What can hang from each mark
Q880: Q421
Q17: Q82 Q290
Q710: Q82 Q421
Q290: Q17 Q256 Q393 Q754 Q828 Q897
Q256: Q290
Q937: Q82
Q421: Q880
Q828: Q290
Q754: Q290
Q82: Q17 Q710 Q937
Q897: Q290

Each row was made from one small tree. Brackets hold a mark, then the marks that hang from it, in the order of their numbers. Every link used is in the known rows. Write each row's tree.
Known rows
[Q754 [Q290 Q256 Q393]]: [  1   9   5  -8  -5   1   5  -6   5  -4   2   3  18   2   4 -23 -15 -37
  -3   6  -5   7   0  -6  -8 -11   0 -15   2  -2  15  -1  10 -12  -4   4
  14]
[Q82 Q937]: [  1   1  -4  -1   4   8   8   6   5   0   3  -4   7  -2 -10   3 -11  -3
   6   6   2   0   5  -4   5   8  14  -2   3  -3  -1   6   3  -3  -1   5
  -4]
[Q880 Q421]: [  0 -15   1  -5  -2  -9   0   5   0  -1  -1   1 -17   0   5   2   0   9
   7  -6   5   1   0  10  -7  -7   0  -7  15   8   0   3  -2   4   1  -5
   2]
[Q17 [Q82 Q937] [Q290 Q256]]: [ -2   7   7   0  12   9  -4  -2   6   6  33  -7  10  -7 -19  -6  -8 -25
  17 -12   2   3   8 -13  -8   5 -12 -21   2  -7   0   3 -20  -9   3  12
  -3]
[Q82 Q17 [Q710 Q421] Q937]: [  5   5 -15 -23  26  19   5  16   3  -9  11 -13  14 -22 -17  15 -12   1
   4  17   2  -1  16  -6  13  27  16 -13 -16  -6  -5  27  21  -6  -9   9
  20]
[Q828 [Q290 Q256 Q393 Q754 Q897]]: [ -3   9  18 -23  -7   2   3  -6  12   8   1  -3  15  -5   9 -33 -18 -44
   2 -11  -3   9  18  -7 -22 -16   2 -23   2  -7  32   7  28   3  -9   8
  21]
[Q17 [Q82 Q710 Q937] Q290]: [  1   7   0 -18  21   9  -9   1   1  -3  26 -10   2  -9 -32   8  -3   2
  19  -5   0   0  14  -7   4  11 -12 -19   4  -6  -6   5  -8  -9  -2  18
   1]
[Q256 [Q290 Q17 Q393 Q828 Q897]]: [ -8  -8  -5 -12 -15  -6  19 -21  10  23   1  -1 -19  -9   9 -27 -12 -17
  -8 -11  -4   5  -3 -13 -25 -15   2 -18   7  -5  29   0  15   2 -13  -3
  20]
[Q290 Q256 Q393 Q754 Q828]: [-18 -13  16 -11 -13  10  11 -19   9   6  13   9  -3 -11  21 -35 -17 -75
 -10 -17  -4   5   3 -14 -19 -23   5 -24   9  -3  26  10  15  -5 -10   1
   3]
[Q897 Q290]: [  2   3   2  -2  -4  -4   3  -5  -2   2   8  -4   0   3 -18   2 -11   2
  -7  -7  -8   0   5  -7   6  10  -2  10  -4  -1   8  -3  12  -5  -3   3
  -3]
[Q290 Q897]: [  1   4   5 -21  -3  -3   3   0   4   7   4  -1  -3  -3   0  -9  -6   8
   1  -7  -3   3   0  -3 -10  -2   3  -8   4  -5   6   0   4   1  -3   5
   5]
[Q937 [Q82 [Q17 [Q290 Q897]] Q710]]: [ -1   4  -7 -41  17  12 -10  22  -1   7  15 -23 -10 -28  -4   4  10  15
  13  -4  -4   3   8  -6  -8   8  -1 -26  13  -9   0  -3  13  -2  -7  11
  25]
[Q256 [Q290 Q393 Q754 Q828 Q897]]: [-15  -9  10 -33 -14  -4  16 -23   9  29   7   2 -15  -5   7 -30 -16 -36
  -3 -11  -6   3  -5 -10 -26 -18   6 -15   9  -4  35  -4  15   0 -13   9
  15]
[Q897 [Q290 Q17 Q754 Q828]]: [-13 -12   6  -2 -14  -3  11 -19   5   8  22  -2 -25  -5  -2  -8 -21 -25
 -14 -17 -10   1   8 -17  -9   2   1  -9   4  -2  25   9  18  -8 -13  -2
   7]
[Q710 [Q82 [Q17 [Q290 Q897]] Q937]]: [  0  10  -7 -41  16  12   3   3   8  24  28 -16   9 -20 -14   7 -12   8
  11  -5   1   2   9 -10   5  22   8 -26 -21  -6   3   0  -3  -4  -2   6
  13]
[Q754 [Q290 Q256 Q393 Q828 Q897]]: [ -8  13  11 -31  -9  -1  12 -16   9   0  10   7  -7  -2   5 -39 -26 -39
  -4  -3  -8  11   0 -10 -20 -19   3 -30  12  -5  26   0  16 -11 -12   4
  11]
[Q828 Q290]: [ 1 17  1  0  6 -5 -5  2  3 -2 -8 -5 -2  7 -6 -1 -3  6  9  6  3  4 15  9
  1  0 -4 -2 -3  1  8  0 13  6 -2  0  6]
[Q937 [Q82 [Q17 Q290] Q710]]: [ -2   0 -11 -25  19  14 -13  22  -4   4  12 -22  -7 -26  -2  12  14   8
  11   0  -2   2   7  -3   0  10  -4 -20  10  -6  -4  -3  10  -3  -6   9
  21]
[Q82 Q710 Q937]: [  4  -4  -9 -11  11  15   5  10   3  -9   4  -6   3  -9 -21   5  -8   2
  10  12   1   0  13  -4  11  12  15  -5   4  -4  -3   8  23  -3  -5   7
   4]
[Q754 Q290]: [  1  13   1 -10   3  -7   0  -4   0  -3   4  -1  -2   9  -7  -2  -8   3
   3  15  -5   3  -3   3  -1   0  -1  -5   3   1   6  -6   1 -10  -4   4
  10]
[Q82 Q17]: [  3  -2  -4 -11   4   5   1   4   2   2   4  -8  -2 -15   7   6   0   1
   0   4   2  -3   2  -7   4   5  -1  -6 -19   0   0  -4   0  -1  -2   3
  17]
[Q828 [Q290 Q17]]: [ 3  9 -6 13  1 -5 -2  1  6 -3 -6 -9 -6  0  2 -1 -4  6  3  3  3  5 17  3
 -4  0 -7 -9 -4  0 11  7 14  6 -4 -6 18]
[Q754 [Q290 Q17 Q393 Q828]]: [ -6   6  -4  -8  -9  -3  11 -17   6  -7   1   2 -14   1  11 -19 -18 -20
 -10   2  -7   6   1  -8  -9 -11   0 -24   9   1  21   6   8 -12 -13  -1
  16]
[Q710 [Q82 [Q17 [Q290 Q256 Q393]]]]: [ -1   4  -3 -22  10  12  -3  -5   3  21  21  -9  21 -21   3  -8  -2 -28
  -1 -12   1   2   6 -12   0   7  -6 -25 -26  -2   7  -1  -1  -4   1  -2
  16]
[Q754 [Q290 Q256 Q828]]: [-10  10   6  -8  -1  -2   6 -13   6  -2  18   7 -17   3  -2 -20 -17 -31
   2  10  -4   6  -2  -3 -11 -11   0 -16  10  -1  13  -3   8 -10  -8  -5
   4]
[Q82 [Q710 [Q421 Q880]] Q937]: [  2  11  -7  -5  22  10   4  13   0 -15  10 -12  22  -1 -29   7 -18  -5
   7  18   3   3   8   1   9  29  18  -6   8   0  -6  26  25  -7  -3   0
   9]
[Q828 [Q290 Q17 Q393 Q754]]: [ -1   1   4   0  -8   0   1  -6   8   0  -9  -8   8  -2  16 -14 -10 -26
  -5  -7  -1   5  19  -5 -10  -9  -1 -19  -2  -2  28  13  20   1  -9   4
  26]
[Q754 [Q290 Q897]]: [  3  16   5 -29  -1  -9   3  -4   4   3   7  -2  -3   7  -8 -11 -14  11
   4   9  -8   6  -3   1 -10  -1   2 -12   7  -4  11  -6   4  -9  -6   8
  13]
[Q17 [Q82 Q937]]: [  3   0   8  -4   7   4   1   2   4   4  17  -5   6  -2 -10   7  -6  -1
  11   2   2   2   4  -6   3   8  -6  -8   0  -4  -3   7 -11 -10   2  11
  -1]
[Q290 Q754]: [ -7  -9  10  -9  -4   3   1  -5   3   7   8  -1   1  -2   7  -3  -4 -19
   0  -4  -3  -1   0  -3  -7  -3   5  -5   2  -2  11   3   2  -2  -4   5
   6]
[Q256 [Q290 Q828]]: [-11  -6  -4  -1  -3  -6   9 -17   3  21   6   3 -27   0  -6  -9  -5 -11
   4   4   1  -1  -7   1 -11  -7  -1   3   3   1  13 -10   5   3  -5  -4
   3]

Write each row's tree
[ -4   5  -7 -16  12   7 -10  18  -2  10  11 -21  -5 -19   8   9  11   4
   8  -5  -1   1   0  -4  -4   8  -5 -19   7  -5  -1  -6  -8  -2  -2   8
  16] | [Q937 [Q82 [Q17 Q290]]]
[-17 -21  -2   4 -11  -5  13 -21   8  26  15   0 -29  -6   9 -10  -8 -28
  -2  -2  -1   0  -4  -8 -22  -9   3  -9   6  -1  27  -1   9   0  -9  -6
  17] | [Q256 [Q290 Q17 Q754 Q828]]
[ -5   1  12  -5  -7  -1   3  -4  14  10  14  -7  -4  -9  11 -22 -15 -28
   5  -7   0   8  20  -8 -27 -10   0 -25   3  -9  30  10  25   6  -7  -2
  28] | [Q828 [Q290 Q17 Q256 Q754 Q897]]
[  4  -2  -2 -12 -14   0  10  -5   7   2  -6  -3   8 -11  17 -21 -10  -7
 -13 -18  -5   7   3 -15 -17 -10   3 -24   3  -6  18  11  11  -2  -7   3
  20] | [Q290 Q17 Q393 Q897]
[  1  12  10 -21  -3  -4   4  -4   7   4  16   0   1   1  -5 -21 -17 -14
   5   8  -6   7  -1  -5 -17  -7   3 -16   7  -7  15  -4  10  -9  -4   3
  15] | [Q754 [Q290 Q256 Q897]]
[ -8  -7  -5   3 -13   3  11 -14   6  -4  -3   4 -13 -10  19 -19 -10 -26
 -17 -15  -2   5   4 -12 -10 -13   0 -22   6   1  15  13  10  -3 -11  -6
   8] | [Q290 Q17 Q393 Q828]
[ -8  -2  21 -13   1   7  -7 -17   3  11  27  -2  19  -8   4 -22  -5 -56
   3 -28  -4   4   5 -17 -19 -13 -20 -29   1  -6  18   5 -17 -10  -1  19
   7] | [Q17 Q82 [Q290 Q256 Q393 Q754]]
[-13   1  -3 -28   9  15   7  -7  12   8  26  -9 -16 -20  -6  -2 -18 -27
  10  -9   1  -3   9 -17  -2   7  11 -25  -8  -3  11   1  -6  -5 -11  16
   8] | [Q82 [Q17 [Q290 Q754 Q828]] Q937]
[  0   7 -11 -26  19  13   0   3   6  20  26 -15  11 -18 -12  14  -7   1
  11  -1   4  -1   8  -8  12  25   5 -18 -24  -3  -1   1  -7  -5   0   3
  10] | [Q710 [Q82 [Q17 Q290] Q937]]
[-10   1  12 -22 -13   5  13 -15  10   4   8   7  -5 -13  12 -41 -19 -46
  -9 -20  -4   9   4 -14 -22 -22   4 -28  11  -6  22   7  18   0  -9   0
   2] | [Q290 Q256 Q393 Q828 Q897]
[ -5 -18  14   3  -6  -1  -3 -11   5  10  23  -5  -5  -8  16   2  -1 -18
  -2  -9  -2   1   2 -11 -14  -4 -13 -18  -1  -3  12  12  -9 -10  -3   5
  19] | [Q290 [Q17 Q82] Q754]
[ -6   4  14   1   0   2  -3  -2   8   4   8  -3   3  -1   3 -15 -10 -36
   9   2   3   4  17   1 -13  -8  -1 -10  -1  -4  21   4  19   5  -4  -1
  14] | [Q828 [Q290 Q256 Q754]]
[ -8   9   7 -13  -6   1   9 -16   7  -4   7   7  -3   1   6 -30 -20 -46
  -5   2  -6   8   0  -7 -11 -16   0 -21   9  -1  20   1  12 -12  -9   1
   7] | [Q754 [Q290 Q256 Q393 Q828]]
[ -3  -4  16 -35 -13   3   7  -8   6  10   1   0  12  -7  14 -24 -13 -28
  -7 -18  -9   5   1 -12 -18 -12   8 -19   6  -7  24   6  11  -3  -9  15
  15] | [Q290 Q393 Q754 Q897]
[-11 -12   7  -7 -19   1  14 -22   6   4  12  -2 -12  -7   4 -17 -24 -39
 -22 -24 -13   3   9 -21  -9  -5   2 -15   3  -3  32  12  22 -10 -15   3
  10] | [Q897 [Q290 Q17 Q393 Q754 Q828]]
[ -5   4   5 -12 -11  -1  10 -17   0  -2   3   2  -8   0 -10 -16 -20 -22
 -17 -18 -11   3   6 -12   3  -1  -1  -3   2  -1  18   2  18  -8 -11   4
  -6] | [Q897 [Q290 Q393 Q828]]
[  4   4 -17 -27  22  21  -1  10   5  -7  16 -15   1 -25 -24  10  -8   3
  14   4   3  -3  18 -12  12  17   8 -18 -14  -5  -5   1   9  -3  -8  16
  15] | [Q82 [Q17 Q290] Q710 Q937]
[ -1   5   8 -18 -11  -2   4  -6  12   6  -5  -8   4  -5  14 -22 -15 -18
  -2 -13  -4   8  19  -8 -19 -11   2 -27   3  -6  33  13  25   3 -11   7
  32] | [Q828 [Q290 Q17 Q393 Q754 Q897]]
[ -2  -3  -8 -19  18  17 -12  21   0   5  19 -21  -3 -30   0   2  11 -11
  12   0  -1   3   9  -7  -6   5  -4 -23  10  -8  -2  -2  14  -3  -4   5
  22] | [Q937 [Q82 [Q17 [Q290 Q256]] Q710]]
[  3   8  -7 -15  23   8  -5  10  -4 -14  10 -15  13 -14 -11   9  -7  -2
   1  16   3   0   5  -3   6  24   4  -8 -15   4  -6  18  22  -6  -4  -1
  27] | [Q82 Q17 [Q710 [Q421 Q880]]]
[  3  -2  -5   3  16   7   1   6   3  -6  21 -10   9 -11 -11  12  -6   2
   1   5   1   4  13  -8   0  18  -3 -20   0  -7  -3  34   7 -11  -5   2
  17] | [Q290 [Q17 [Q82 [Q710 Q421] Q937]]]
[ -4  10   1 -27 -12  -6  14 -18   9   0   4   2 -16  -2  10 -27 -23 -14
  -9  -5  -9  10   0 -11 -18 -13   3 -33  12  -4  26   6  12 -11 -15   3
  21] | [Q754 [Q290 Q17 Q393 Q828 Q897]]
[ -4 -21   7   2 -11  -4   7 -17   5  27  10  -7   5  -6  14 -11  -3 -32
  -2  -6  -3   2  -3 -13 -20 -11 -12 -13  -4  -3  27   4  -1  -8  -5   8
  29] | [Q256 [Q290 [Q17 Q82] Q393 Q754]]
[  3   9   5  -8  24   6  -3   8  -2 -10  23 -14  19  -1 -27  10 -12  -4
  11  13   3   4   7  -2   6  26  -1 -10   4  -1  -8  26   9 -14   0   6
   9] | [Q17 [Q82 [Q710 [Q421 Q880]] Q937]]
[  5  16   5 -35  -6  -6   6  -7   4   0  -3   0   9   5   0 -21 -17  -5
  -3   2  -9   8   0  -4 -10  -7   3 -18   7  -4  18  -3   9 -11  -8  13
  17] | [Q754 [Q290 Q393 Q897]]
[-13 -12  10 -27 -20   2  15 -21  12   9  10   1 -16 -15  25 -32 -20 -38
 -15 -26  -8   7   5 -19 -27 -19   7 -36  12  -5  32  16  15  -4 -16   4
  19] | [Q290 Q17 Q393 Q754 Q828 Q897]
[  2  14   5   3  -1   4  -1  -1   7  -3  -9  -3  16  -2   6 -22  -9 -33
   2  -2   2   8  19  -2  -6 -12  -5 -11  -4  -3  18   4  22   4  -4   0
  11] | [Q828 [Q290 Q256 Q393]]
[  0  11  -9 -22  25  10   5   9   3  16  22 -14  26 -15  -7  19 -12  -1
  -1  11   4   2   7  -1  13  36  13 -16 -26  -3  -2  28   5  -8  -2  -4
  13] | [Q710 [Q82 Q17 Q937] Q421]
[ -2  17  -3  -4  23   3   4   8  -1  10  22 -15  33   4 -18  11 -19  -7
   5  13   5   5  -1   5   9  40  15  -9  -5   3  -3  27   9 -10   4 -13
   4] | [Q710 [Q82 Q937] [Q421 Q880]]
[ -5   6   5 -11  -6  -7   6 -20   4  -3  12   1 -13   1   9 -16 -15 -20
  -7  -1  -7   9   1  -9 -10 -11 -14 -29   6   1  18   8  -4 -17 -10   3
  18] | [Q754 [Q290 [Q17 Q82] Q393 Q828]]
[  1  17 -10 -20  30   9 -10   6  -4 -14  17 -18  13 -15 -23   8  -5   0
   7   3   2  -1   7  -5   4  26  -2 -16 -14   2  -5  13   8  -4  -4   5
  23] | [Q82 [Q17 Q290] [Q710 [Q421 Q880]]]
[  2   3 -12 -26  19  13  -9   4   0  -5  13 -11  -5 -22 -15   6   4   6
   7  -2   0  -4  12  -9   6   8  -5 -14 -17  -2  -3  -5   6   0  -5  12
  19] | [Q82 [Q17 Q290] Q710]
[  1  -9  -8 -21  14  13  -8  26  -3   2   5 -19  -7 -25   8  12  13   8
   7  12  -1   1   5  -2   2   8   3 -13   8  -5  -3   1  22  -4  -5   2
  25] | [Q937 [Q82 Q17 Q710]]
[  4   8   4  11   5  -8  -7  -2   4   0   5  -9  -7   1   2   3   0   8
   7   1   4   5  17   1  -5   0 -20 -13  -6  -1   9   9   3   0  -2   0
  19] | [Q828 [Q290 [Q17 Q82]]]
[ -9  -9  15  -5  -9  -2   7 -17  11  11  35   2 -26 -15  12 -25 -12 -28
  -2 -17  -1   9   2 -18 -29 -16 -13 -35   9  -8  14  12   3  -5  -6  -7
  13] | [Q290 [Q17 Q82] Q256 Q828 Q897]
[  2   6   1 -13  24   8  -3   7   0  -6  21  -7  15  -6 -24  13  -6   1
   7   9   1   4  12   0   6  20  -2 -13   0  -6  -7  28   6 -11  -3  10
   5] | [Q17 [Q82 [Q710 Q421] Q937]]
[ -6   9   1 -22  -7 -10  11 -14   9   2  14   1 -30   0   2 -16 -20   2
  -2   2  -7   7   0  -6 -17  -6   1 -27  14  -3  18   3   9  -9 -13  -3
  18] | [Q754 [Q290 Q17 Q828 Q897]]
[ -4   1  -3 -24  10  15   3   2   9   8  21 -14   4 -19  -8   4 -13 -18
  12  -5   2  -4  10 -16   1  13  10 -19 -13  -5   7   0  -9  -5  -6  20
  14] | [Q82 [Q17 [Q290 Q754]] Q937]
